What can hang from each mark:
midigat: motub sovuguz tevovo
sovuguz: midigat tevovo
nuvo: diba
diba: midigat sovuguz tevovo
tevovo: diba
motub: diba nuvo sovuguz tevovo

Each row was made from one small tree. The marks that hang from a mark follow it in brackets, in alphabetical order. Every link used is in the known rows. Write each row's tree.
Known rows:
motub{sovuguz tevovo}: [ -6.5   8.8  12.8  -4.6   1.2 -21.1  -0.9  27.5   6.5  14.7 -11.4  17.4
  -3.3  12.2  12.0  -6.7   3.2   6.3  -2.5  -3.0   2.5 -26.7  -4.3  -0.5
 -10.2   3.1]
nuvo{diba{midigat sovuguz tevovo}}: [-16.7   3.2  46.8   8.7   2.4 -13.0 -27.5  -4.4   3.2   2.3  -6.5  -6.9
 -12.5  -5.1   2.6   8.6   0.6 -25.4 -23.5 -13.1   4.0  -4.1  18.7  15.2
  -9.3  -6.5]
sovuguz{tevovo{diba{midigat}}}: [ -2.6  -7.3   9.3  -4.0  -1.8   3.9 -15.9   7.8   5.6  10.0 -23.4 -16.3
  -3.0 -14.1   0.1 -11.5 -17.8   1.3 -10.2  -8.5   9.3  11.6   6.2  -1.3
  -4.3  11.0]
diba{sovuguz{midigat} tevovo}: [ -8.1  11.3  28.0  -9.2   7.2 -27.6   0.4  15.7   7.4   3.3 -17.3   2.6
   3.3  -5.2  -5.1  -1.7   2.0 -13.4 -10.5 -11.8  -2.9 -15.1  13.1  17.3
 -27.8 -11.2]
nuvo{diba}: [ -8.2   5.6  19.6   8.7   5.2  -0.1 -11.4  -1.6   1.3   7.4   1.0   4.9
  -2.3  -0.7  -1.6  -4.9   0.6  -1.5  -7.4  -8.4   4.6   8.7   7.1   2.1
  -3.9 -10.0]
diba{midigat sovuguz tevovo}: [ -7.1   4.1  29.5  -4.0   1.6 -17.9 -16.9   6.0   6.4   0.8 -15.8  -6.4
  -9.2  -7.3  -0.6   3.4  -4.4 -27.9 -14.9 -10.9   3.9 -12.4  15.4  12.8
 -14.5  -6.3]
sovuguz{midigat{motub{nuvo} tevovo}}: [  2.6  10.1  18.6 -12.8  12.7 -55.3  10.1  32.1  -3.7  -1.6  -4.8   7.0
  -0.9  -4.7   8.1 -20.8  -2.3  13.1  -6.3 -22.4   5.5 -12.9   7.4   2.8
   5.7 -18.0]
sovuguz{midigat{motub} tevovo{diba}}: [-10.0   4.1  23.3  -6.4   2.9 -33.4   0.2  22.3   3.3   7.1 -37.2  -6.6
   9.3 -15.1   1.2 -26.7 -17.6  22.2 -10.4 -13.1   1.9   1.2   5.5   4.4
  -5.6  -2.8]
midigat{motub{nuvo} tevovo{diba{sovuguz}}}: [-14.7   9.2  25.4 -16.5   9.7 -65.4 -17.5  21.9   7.3  -6.2 -10.4   6.0
 -12.3  -1.0  13.2 -10.1 -10.4  -0.5 -15.3 -13.9   8.2 -26.3   4.7  -2.4
 -22.9 -30.5]
midigat{motub sovuguz tevovo{diba}}: [-13.0  16.3   2.0  -8.0  11.4 -31.0 -13.7  12.4  -0.3   4.4 -25.8   6.4
  -2.8  -2.4   4.9 -16.4 -15.8  19.9 -13.2 -10.0   2.9 -14.8   5.9  -0.8
 -13.8  -8.3]
midigat{motub{nuvo sovuguz} tevovo}: [ -7.2  11.4  15.0 -12.2  13.6 -40.4   2.4  30.2   1.2   1.3  -6.7  13.9
 -11.4   3.0  22.5  -9.7   1.2  11.9  -1.6  -7.0   8.9 -19.5   2.6  -1.7
  23.5 -12.9]
diba{midigat sovuguz}: [ -2.2   6.4  19.7   1.8   8.4  -3.9 -14.4   4.9   6.6   4.1  -4.7  -3.2
 -10.4  -8.8  -3.8  -6.3 -16.5 -21.1 -12.0 -13.6   9.6   2.1   8.2   6.5
 -15.3 -11.7]
tevovo{diba{sovuguz{midigat}}}: [ -8.0  11.8  25.9  -7.4   5.6 -20.5  -6.5  18.9  11.0   7.1 -20.9   4.0
   2.8  -5.6  -9.0 -12.5 -18.7  -6.0 -16.6 -17.1   1.5  -0.8   5.7   7.9
 -50.8 -11.5]
nuvo{diba{tevovo}}: [-13.8   4.2  25.7   5.3  -0.9 -19.0 -15.6  -0.8   1.9   4.4  -6.8   0.8
  -2.0   0.7  -0.5   3.6  11.7  -6.5  -8.7  -6.6  -2.1  -5.8  15.6   8.9
  -5.8  -5.0]
motub{diba nuvo}: [  9.1  -2.8   5.6  -7.6   8.0 -20.1   1.9  32.4   7.0   2.3   4.7  13.6
  -2.2   7.4  10.5  -3.9   5.8 -12.9  -3.8  -1.7   2.8  -0.1  12.2  -9.3
  -8.1 -10.1]
midigat{tevovo}: [  2.2   8.0 -10.5  -6.0  11.5 -17.7  -3.6   9.8   2.1   7.6  -2.1  -2.0
  -4.5  -3.0  -2.2  -7.4   0.2   1.6   3.8  -5.8   7.3 -14.3  -2.5   1.1
  -0.6  -7.0]
motub{diba sovuguz}: [  2.6   8.3  -0.7   1.8   8.2  -3.1   1.8  36.9   7.9  11.1 -10.7  15.5
  -4.8   7.0   9.2  -2.3  -0.6  -3.9  -2.4   9.7   0.1  -2.8   3.1  -3.0
  -2.6   2.8]
nuvo{diba{midigat{tevovo}}}: [ -1.4   4.3  15.8   9.5   9.2  -5.0 -20.3   0.9  -5.3   9.2   4.6  -8.6
 -15.2  -7.3  -1.6  -2.0  -2.7  -3.9 -12.5 -16.5   9.6   2.5   3.6   3.0
  11.6  -0.3]
nuvo{diba{midigat tevovo}}: [ -9.4  -0.9  33.0   8.5  -4.1 -11.7 -18.7   0.0  -2.4   5.9  -8.2  -7.3
  -6.6  -4.6  -0.9   1.6   5.3 -12.2 -16.9 -13.9   1.9   3.8  18.4   9.5
   3.1   4.3]
nuvo{diba{midigat{motub} sovuguz tevovo}}: [-21.0   6.1  58.1  12.2   4.0 -41.7 -27.5   1.2  -2.5  -4.0 -14.1  -6.9
 -12.5  -6.6   6.5  -3.3  -5.3 -14.3 -28.0 -13.0   1.3 -10.5  20.8  16.2
   1.4 -17.0]
sovuguz{midigat tevovo{diba}}: [ -3.4   0.0  10.6  -9.2   2.8  -3.3  -1.1  17.6   7.9  13.1 -28.5  -7.1
   8.0 -12.3  -4.8 -16.6 -13.2  10.1  -6.2 -12.5   3.2  10.9   3.6   3.4
 -16.4   4.8]
diba{sovuguz}: [ -6.6  10.9  14.1  -2.3  11.0 -12.5  -6.1   4.8  10.4   2.8  -3.3   6.5
  -5.0  -2.5  -2.5  -3.8  -8.3 -15.5  -6.3  -4.5   6.2  -5.9   4.3   4.8
 -21.5 -19.6]
sovuguz{midigat}: [  4.2   9.4   7.0  -5.7   7.6  -5.1  10.4  20.2   2.0   8.1  -8.9   3.4
   7.2  -5.8 -10.0 -15.0  -7.2   2.7  -3.3 -16.8   3.7   2.7   6.5   5.9
 -13.3  -3.2]
sovuguz{midigat tevovo}: [  1.0   2.6   6.7  -2.6   8.1   3.9   9.0  14.6   5.3  12.7 -17.1  -6.1
   5.9 -12.4  -1.5 -13.9  -6.8   7.5   2.6 -10.0   3.3  10.8   1.7   7.5
   7.5   2.2]

Write each row's tree:
[  3.3  11.2  -5.5  -1.9  14.8  11.8 -10.2   5.0  -2.8   9.3  -6.4  -1.7
 -10.4  -7.7  -0.8  -3.6 -10.9  -0.3  -9.7 -13.6   8.5   3.8   5.4   3.2
   6.1   5.6]
diba{midigat{sovuguz tevovo}}
[-15.2   1.7  47.2  12.1  -3.3 -41.1 -18.5   4.5  -7.0   0.0 -15.5  -6.5
  -5.7  -5.7   3.2  -9.5   2.7  -0.9 -23.9 -14.8   0.6  -5.4  21.2  11.8
  14.8  -4.7]
nuvo{diba{midigat{motub} tevovo}}
[  8.7   5.7  -2.7   0.1  12.6  -4.0  -7.0  39.3   0.1  14.0  -7.7   1.9
 -16.4   1.0  13.5  -0.9  -2.8  -4.7  -9.4   0.7   5.6  -8.0  -2.3  -3.1
  14.5  13.2]
motub{diba{midigat{tevovo}} sovuguz}
[-17.6  11.2  48.1   4.8   6.7 -19.5 -12.1   6.1   4.1   5.4  -9.4   2.7
  -0.5  -3.2  -2.2   2.9   5.6 -16.6 -17.6 -16.4  -4.5  -6.1  14.8  18.6
 -21.2 -12.0]
nuvo{diba{sovuguz{midigat} tevovo}}
[ -5.4  -0.6  12.0  -8.8   7.1  11.8   3.2  21.3  11.5   7.3 -10.0   8.7
  -7.4  -0.7  23.1   1.6   2.4  -0.1   6.0   3.4  10.0   4.5   3.0  -2.1
  26.0  -0.9]
motub{nuvo sovuguz{tevovo}}
[ -4.3   6.1  29.6  -7.5  15.2 -49.6 -13.6  18.6   0.8  -5.5   0.8  -1.3
 -18.5  -7.8  13.1  -9.6 -12.6 -10.7 -13.9 -18.1  12.7 -14.8   9.8   4.1
   7.1 -24.1]
diba{midigat{motub{nuvo} tevovo} sovuguz}
[-17.5   1.0  26.6 -10.3   0.1 -28.0  -4.5  27.9   9.9   3.4 -30.4   8.4
  -5.0  -1.6  24.8 -12.7  -9.8  14.3  -5.9  -1.9   5.9  -1.9   7.3  -3.7
  13.8  -5.3]
midigat{motub{nuvo sovuguz{tevovo{diba}}}}
[-12.6  -1.2  35.3  -2.7  -1.8 -22.5 -12.7   1.9   3.4   0.2   2.1   8.7
  -2.9   5.2  10.5   7.3  18.5 -11.9 -10.2  -9.6   1.2  -4.5  20.3   2.9
  -2.1 -10.1]
motub{nuvo{diba{tevovo}}}
[  1.2  -0.4  24.9  -5.8   5.1 -77.2   0.9  48.7   2.8  -0.4  -0.9  19.8
  -0.6  14.8  22.1 -18.3   6.7   4.9 -10.9  -3.6  -1.5 -34.0   8.5 -12.2
  -7.3 -14.6]
midigat{motub{diba nuvo tevovo}}
[ -8.1   9.1  36.8  -1.1  13.8 -46.5  -2.9  24.2  -7.6   0.6   4.1   7.1
  -5.8  -2.7  12.3 -16.1   3.2  15.1 -11.6 -23.6   4.9  -4.0   8.5   3.8
  14.3 -20.5]
sovuguz{midigat{motub{nuvo{diba}} tevovo}}
[ -1.9  11.6  13.4   0.9   9.9 -29.6  -6.1  27.1  -4.6   7.5 -17.2   0.9
 -14.7  -7.3  14.0 -13.6 -10.3   9.4  -9.4 -10.0  10.1 -12.1   0.0   4.8
  25.9   1.1]
diba{midigat{motub{sovuguz} tevovo}}
[  9.6   7.4  -7.9   1.9  17.5   7.9 -10.3  25.9  -3.3  11.1  -5.0   0.9
 -11.1  -2.4   1.5  -0.6  -8.2  -8.1 -11.1  -1.0   2.7   1.2   6.7  -2.2
   6.6   8.3]
motub{diba{midigat{sovuguz tevovo}}}
[ -9.8   4.5  31.3   7.2  11.5 -21.6 -14.3  10.5   4.6   1.6 -18.2 -10.5
 -11.1 -17.7  12.0 -14.0 -19.8  -6.1 -12.7  -2.7   7.8  -3.2   7.5   8.6
  18.4 -13.3]
diba{midigat{motub} sovuguz{tevovo}}
[ -0.7   8.0   7.8  -2.4  13.9 -16.0 -17.7   8.1   3.5   6.0   0.1  -8.6
 -18.1  -8.9   0.1  -3.4 -12.6 -17.4  -9.3 -11.8  10.7 -11.4   0.4   7.3
  -6.5  -8.1]
diba{midigat{tevovo} sovuguz}
[-12.4   2.5  39.3   2.4  11.6  22.1   3.2  23.1   4.5  13.6  -7.4   8.5
  -6.3  -3.4  19.8   3.5   4.9   6.9  -4.6 -12.8   4.2  22.8   6.7   4.4
  27.5   3.2]
motub{nuvo{diba} sovuguz{midigat tevovo}}
[ -5.9  12.0  14.6  10.4  15.3  21.4 -19.5  -3.1  -6.8  11.9   1.6  -1.4
 -15.3  -6.3   1.0   2.7  -7.1  -1.0 -16.8 -13.0   6.6  10.3   7.5   4.9
  16.4   3.4]
nuvo{diba{midigat{sovuguz tevovo}}}
[ -9.5   1.9  38.0  -7.9   9.1 -72.6  -8.5  34.3   7.7  -8.9  -9.5  12.3
  -5.0   6.8  22.0  -2.4   7.9 -19.9 -14.7   3.6  -4.9 -26.2  21.2   2.6
 -12.1 -24.7]
midigat{motub{diba{sovuguz tevovo} nuvo}}
[-11.8  10.1  34.3   1.5  16.8 -32.1   3.4  18.9   7.1   3.9 -20.4  -3.0
   0.7 -14.2   5.8 -20.5 -16.8   7.5  -7.7  -7.3   1.9  -4.1   5.0  12.8
   4.5 -16.3]
diba{sovuguz{midigat{motub} tevovo}}
[-10.8  12.8  12.1 -15.9  10.7 -33.7 -10.4  19.5   1.6   0.6 -16.4  11.9
  -5.5   0.2  13.4 -13.2 -10.7  14.3 -12.7 -17.1   5.0  -9.4  11.2  -5.9
 -10.8 -15.0]
midigat{motub{nuvo} sovuguz tevovo{diba}}
[-11.5  -0.9  48.3   0.9  -2.8  -0.3 -13.6  17.7  -0.1   5.4  -8.1   5.7
 -15.2   3.5  19.0  11.0  11.4 -16.0 -15.9 -16.8   5.3   5.4  20.0   6.4
  18.4   5.2]
motub{nuvo{diba{midigat tevovo}} sovuguz}
[ -6.1   3.3  24.2  -5.4   1.0 -12.1 -22.8  11.0   9.1   3.9 -17.3  -4.8
  -8.6  -7.8  -4.4  -7.0 -22.9 -16.9 -22.0 -15.5   7.5   3.7   7.2   3.6
 -36.8  -7.1]
tevovo{diba{midigat sovuguz}}
[ -5.5  13.7  -8.2 -12.8  10.2  -1.4 -12.6   6.9   4.3   9.4 -18.5   4.5
  -3.7  -0.7  -2.8  -4.3 -11.0   6.9  -9.3  -7.6   3.9  -7.6   2.4  -1.7
 -22.4  -0.9]
midigat{sovuguz tevovo{diba}}
[ -9.7  10.5  37.6  -1.4  18.5 -21.6 -11.1  14.9   2.7   3.8  12.3   6.6
 -11.7  -2.0   9.2   3.7   1.9 -10.1 -13.2 -21.5   5.3  -0.6   6.2   7.2
  -7.9 -23.2]
motub{nuvo{diba{sovuguz{midigat{tevovo}}}}}
[ -6.6  10.2  33.1   3.6   9.2 -36.7 -12.7  11.5   1.2  -1.0 -12.4  -0.9
  -9.0 -11.2   3.6 -15.3 -19.3  -9.9 -19.4 -13.5   7.9  -4.3  10.7   8.2
  -1.5 -19.2]
diba{midigat{motub} sovuguz}
[-21.3   3.6  41.2   6.2   8.8 -12.1  -6.1  18.0   2.7   5.0  -9.6   9.3
 -10.7  -1.0  28.8  -4.6   2.1  11.8  -6.4  -0.5   6.6   9.1   8.5  -0.5
  41.6 -10.3]
midigat{motub{nuvo{diba} sovuguz{tevovo}}}
[  3.0   6.1   8.9   0.3   9.1 -41.0  -9.8  18.1  -6.5   2.4 -10.7  -8.7
  -9.3 -11.2   2.8 -20.1 -10.2   5.4 -11.3 -14.3  10.8 -13.0   3.9   3.8
  14.9  -6.6]
diba{midigat{motub tevovo}}
[ -3.1   9.3  27.4  -5.7   5.4 -60.5   8.6  34.3  -1.3   7.3 -18.2  10.2
   8.9   0.9   3.7 -30.1  -5.9  17.6 -10.5 -20.6  -1.4 -23.1   3.9   5.3
 -15.2  -8.1]
sovuguz{midigat{motub{tevovo}}}
[ -1.9  15.0   9.5  -7.4  18.3 -20.4  -1.2  18.9   4.3   6.2  -4.5  -0.1
  -5.0  -7.1  -3.5  -8.3  -7.3  -7.6  -5.4 -16.5   3.9 -14.0  -2.4  11.8
 -17.2 -15.0]
diba{sovuguz{midigat{tevovo}}}
[  5.2   1.6  19.0  -8.8   8.6 -45.5  -6.1  22.0  -4.6  -2.3   0.2  -2.1
 -13.4  -7.5  13.5 -17.1  -6.1   2.4 -10.0 -18.4  12.6 -11.5   9.9  -1.9
  18.8 -13.8]
diba{midigat{motub{nuvo} tevovo}}
[-17.2   8.7   9.1  -2.4   8.2  -7.7  -7.7   9.7   4.9   5.9 -36.4   0.8
   1.9  -7.7   8.2 -16.2 -19.0  20.2  -8.6  -0.8   1.9   4.2   9.3  -1.1
  -1.5  -3.5]
midigat{motub sovuguz{tevovo{diba}}}
[-20.5  14.8  58.1  10.5  11.0 -58.3  -9.6  22.5  -0.8   6.1  -6.1  12.3
  -2.2   4.2   8.1 -18.4  -4.9   5.9 -22.0 -18.8  -2.1 -23.3   4.5  11.2
 -20.3 -19.6]
nuvo{diba{sovuguz{midigat{motub{tevovo}}}}}
[ -4.2   4.8   8.7  -3.5   2.9 -18.4  -0.2  34.6   7.3   9.1 -19.4  13.0
  -4.0   9.4  13.4   5.7  12.3 -11.5  -4.7   9.0  -5.5 -18.5   9.0   2.4
  -2.9   8.3]
motub{diba{tevovo} sovuguz}
[-11.9   6.0  19.0  -4.1  14.3  -7.4   1.8  11.5   4.6   1.6 -16.2  10.7
  -2.5  -5.0  18.7 -11.5  -6.4  12.4  -2.1  -3.9   4.6   5.6  14.0  -0.7
  28.6 -12.1]
midigat{motub{nuvo} sovuguz{tevovo}}
[-14.3  14.2  39.8  -5.3   7.1 -60.3   0.1  20.7   2.8  -2.0 -25.7   4.9
   4.0  -6.9   0.7 -12.8  -3.9  -2.8 -16.9 -14.4  -3.9 -22.1  15.8  19.7
 -17.6 -18.8]
diba{sovuguz{midigat{motub}} tevovo}
[ -2.7   8.1  11.6  -1.5   9.7  12.6  11.7  27.2   7.4  15.0 -24.0   3.6
   0.9  -8.0   5.6  -8.7  -6.3  10.2   2.4  -3.4   3.5   9.4  -3.0   8.4
  16.8  11.1]
motub{sovuguz{midigat tevovo}}
[-12.3   2.9  45.6  14.2   0.9 -45.4 -18.8  17.4  -7.5   6.1  -4.9   3.2
  -8.8   2.1  10.3 -20.0  -5.3  10.0 -24.7 -16.7   4.2 -13.1   7.8   1.5
   6.1  -5.0]
nuvo{diba{midigat{motub{tevovo}}}}
[  3.7  10.4  10.4 -15.8  12.9 -13.4  12.3  36.5   3.1   8.6  -5.0  13.9
  -7.2   1.2  13.9  -3.7   5.0   3.3  -0.3 -18.2   7.4  -4.4  -0.3   2.6
   8.9  -3.4]
motub{nuvo sovuguz{midigat{tevovo}}}
[-13.7   1.7   7.2  -4.6  -0.4  11.1  -7.3  18.1  12.0  14.2 -31.7  -0.6
  -3.6  -3.1  11.2  -4.1 -10.5   6.3  -2.1   3.6   5.2   2.3  -2.7  -1.3
  -0.4   9.9]
motub{sovuguz{tevovo{diba}}}
[ -6.6   9.6  27.2  13.4  10.0  35.6 -16.9  -4.0  -3.4  11.1  -2.9   4.2
  -8.7  -4.3   0.1  -0.8 -11.0  -5.8 -20.7 -15.6   5.0  25.7  16.0   4.8
   7.3   1.5]
nuvo{diba{midigat{sovuguz}}}
[ -5.6  11.2  30.1  -1.8  14.2  -4.9   1.5  27.3  -0.6  10.1   3.9  12.8
 -10.2   1.7  14.7   2.0   8.9   6.4  -6.9 -18.0   5.5   5.1   1.3   3.2
  13.2  -3.4]
motub{nuvo{diba} sovuguz{midigat{tevovo}}}
[ -4.9   2.9  33.6 -19.1  -3.3 -34.2   2.4  46.6   8.9  11.6 -19.2  20.4
   1.1  11.8  15.8 -10.4  -2.2   9.9 -13.3 -23.5   1.2 -16.9   1.2  -3.1
 -32.6   3.3]
motub{nuvo sovuguz{midigat} tevovo{diba}}
[ -7.5   3.3  38.4   3.7  14.5 -12.6 -26.7   4.9   0.8   0.7  14.6  -1.5
 -23.4  -4.0  12.9   6.9  -1.2 -19.0 -17.5 -18.9  11.8   2.2   7.1   3.2
   1.3 -17.1]
motub{nuvo{diba{midigat{tevovo} sovuguz}}}
[  8.6  11.4  -2.3  -3.3  17.5 -14.3   9.4  49.7   1.4  15.4 -10.1   9.9
  -3.9   3.0   6.8  -4.8   1.9   1.4  -4.2  -1.2  -1.4  -9.8  -3.5   1.1
   2.8   7.9]
motub{diba sovuguz{midigat{tevovo}}}
[ -5.9   2.1  26.8  -1.5  12.0   0.8  -3.7  13.3  -0.1   1.1 -15.8   0.8
  -6.8 -10.8  17.8 -12.9 -15.1   6.4 -13.3 -11.5   8.7  15.1  17.7  -0.2
  36.3  -2.8]
diba{midigat{motub{nuvo} sovuguz{tevovo}}}
[  9.8  -3.8  12.2   2.9   3.5 -29.7  -9.0  36.6   1.2  10.6  -3.2   4.1
  -4.6   6.5   8.8 -12.3  -3.5  -7.9 -14.0  -3.5   1.5 -16.5   3.9  -7.3
 -12.1   9.3]
motub{diba{midigat} tevovo}
[-14.3  14.6  35.2  -7.0   7.2 -51.8  -2.9  26.0   5.9   0.5 -27.9   4.6
   3.3  -6.9  -4.9 -24.1 -23.0   6.5 -18.8 -19.9   0.3 -10.0   7.9   8.8
 -38.2 -20.6]
tevovo{diba{sovuguz{midigat{motub}}}}
[-16.5   3.5  48.8   0.8   7.5 -33.7 -21.1  12.1   8.4   3.6  13.6  16.5
 -11.5  12.4  17.2   4.3   7.1 -14.0 -12.8 -12.3   4.5 -19.6   5.8  -1.6
 -20.6 -22.5]
motub{nuvo{diba{sovuguz}} tevovo}
[-13.9   5.9   1.4  -4.8   7.8  21.7 -11.6   0.3   9.6  12.4 -29.4  -0.2
   2.0  -5.9   3.9  -5.0 -14.7   6.9  -5.8  -0.5   4.1  11.7   5.3  -1.8
  -9.0   6.4]
midigat{sovuguz{tevovo{diba}}}
[ -1.6   0.4  22.6   1.7   4.7 -28.7 -15.4  23.1   6.3   2.9 -12.0  -3.2
  -9.0  -1.5   3.9   3.2  -2.8 -32.1 -20.2   0.0  -2.3 -13.0  16.1   6.3
 -18.2  -1.7]
motub{diba{midigat sovuguz tevovo}}
[-16.0  13.8  21.8  -7.6   1.4 -42.4 -10.8  21.5   3.9   5.6 -29.5  15.4
   3.6   8.1   8.3 -20.9 -13.2  20.8 -18.3  -9.4  -1.8 -24.3   6.7  -3.0
 -31.3  -6.2]
midigat{motub{tevovo{diba}} sovuguz}
[ -2.7   6.9  15.8  -3.8   3.6   8.8  -9.0   0.9   1.3   6.6 -20.5  -0.9
  -3.6  -5.4  -1.7   2.5  -3.6 -10.3 -13.4 -12.9   1.0   0.2  20.7   9.9
   0.3   7.7]
diba{midigat{sovuguz} tevovo}
[ -6.2   5.0  31.5  -9.7   3.5 -15.2 -12.7  19.4   0.5  -0.6 -21.6   8.8
  -5.6  -4.8  10.4 -16.9 -21.7   6.6 -22.9 -22.2   6.9  11.3  23.9  -4.1
  -5.2  -7.4]
tevovo{diba{midigat{motub{nuvo} sovuguz}}}
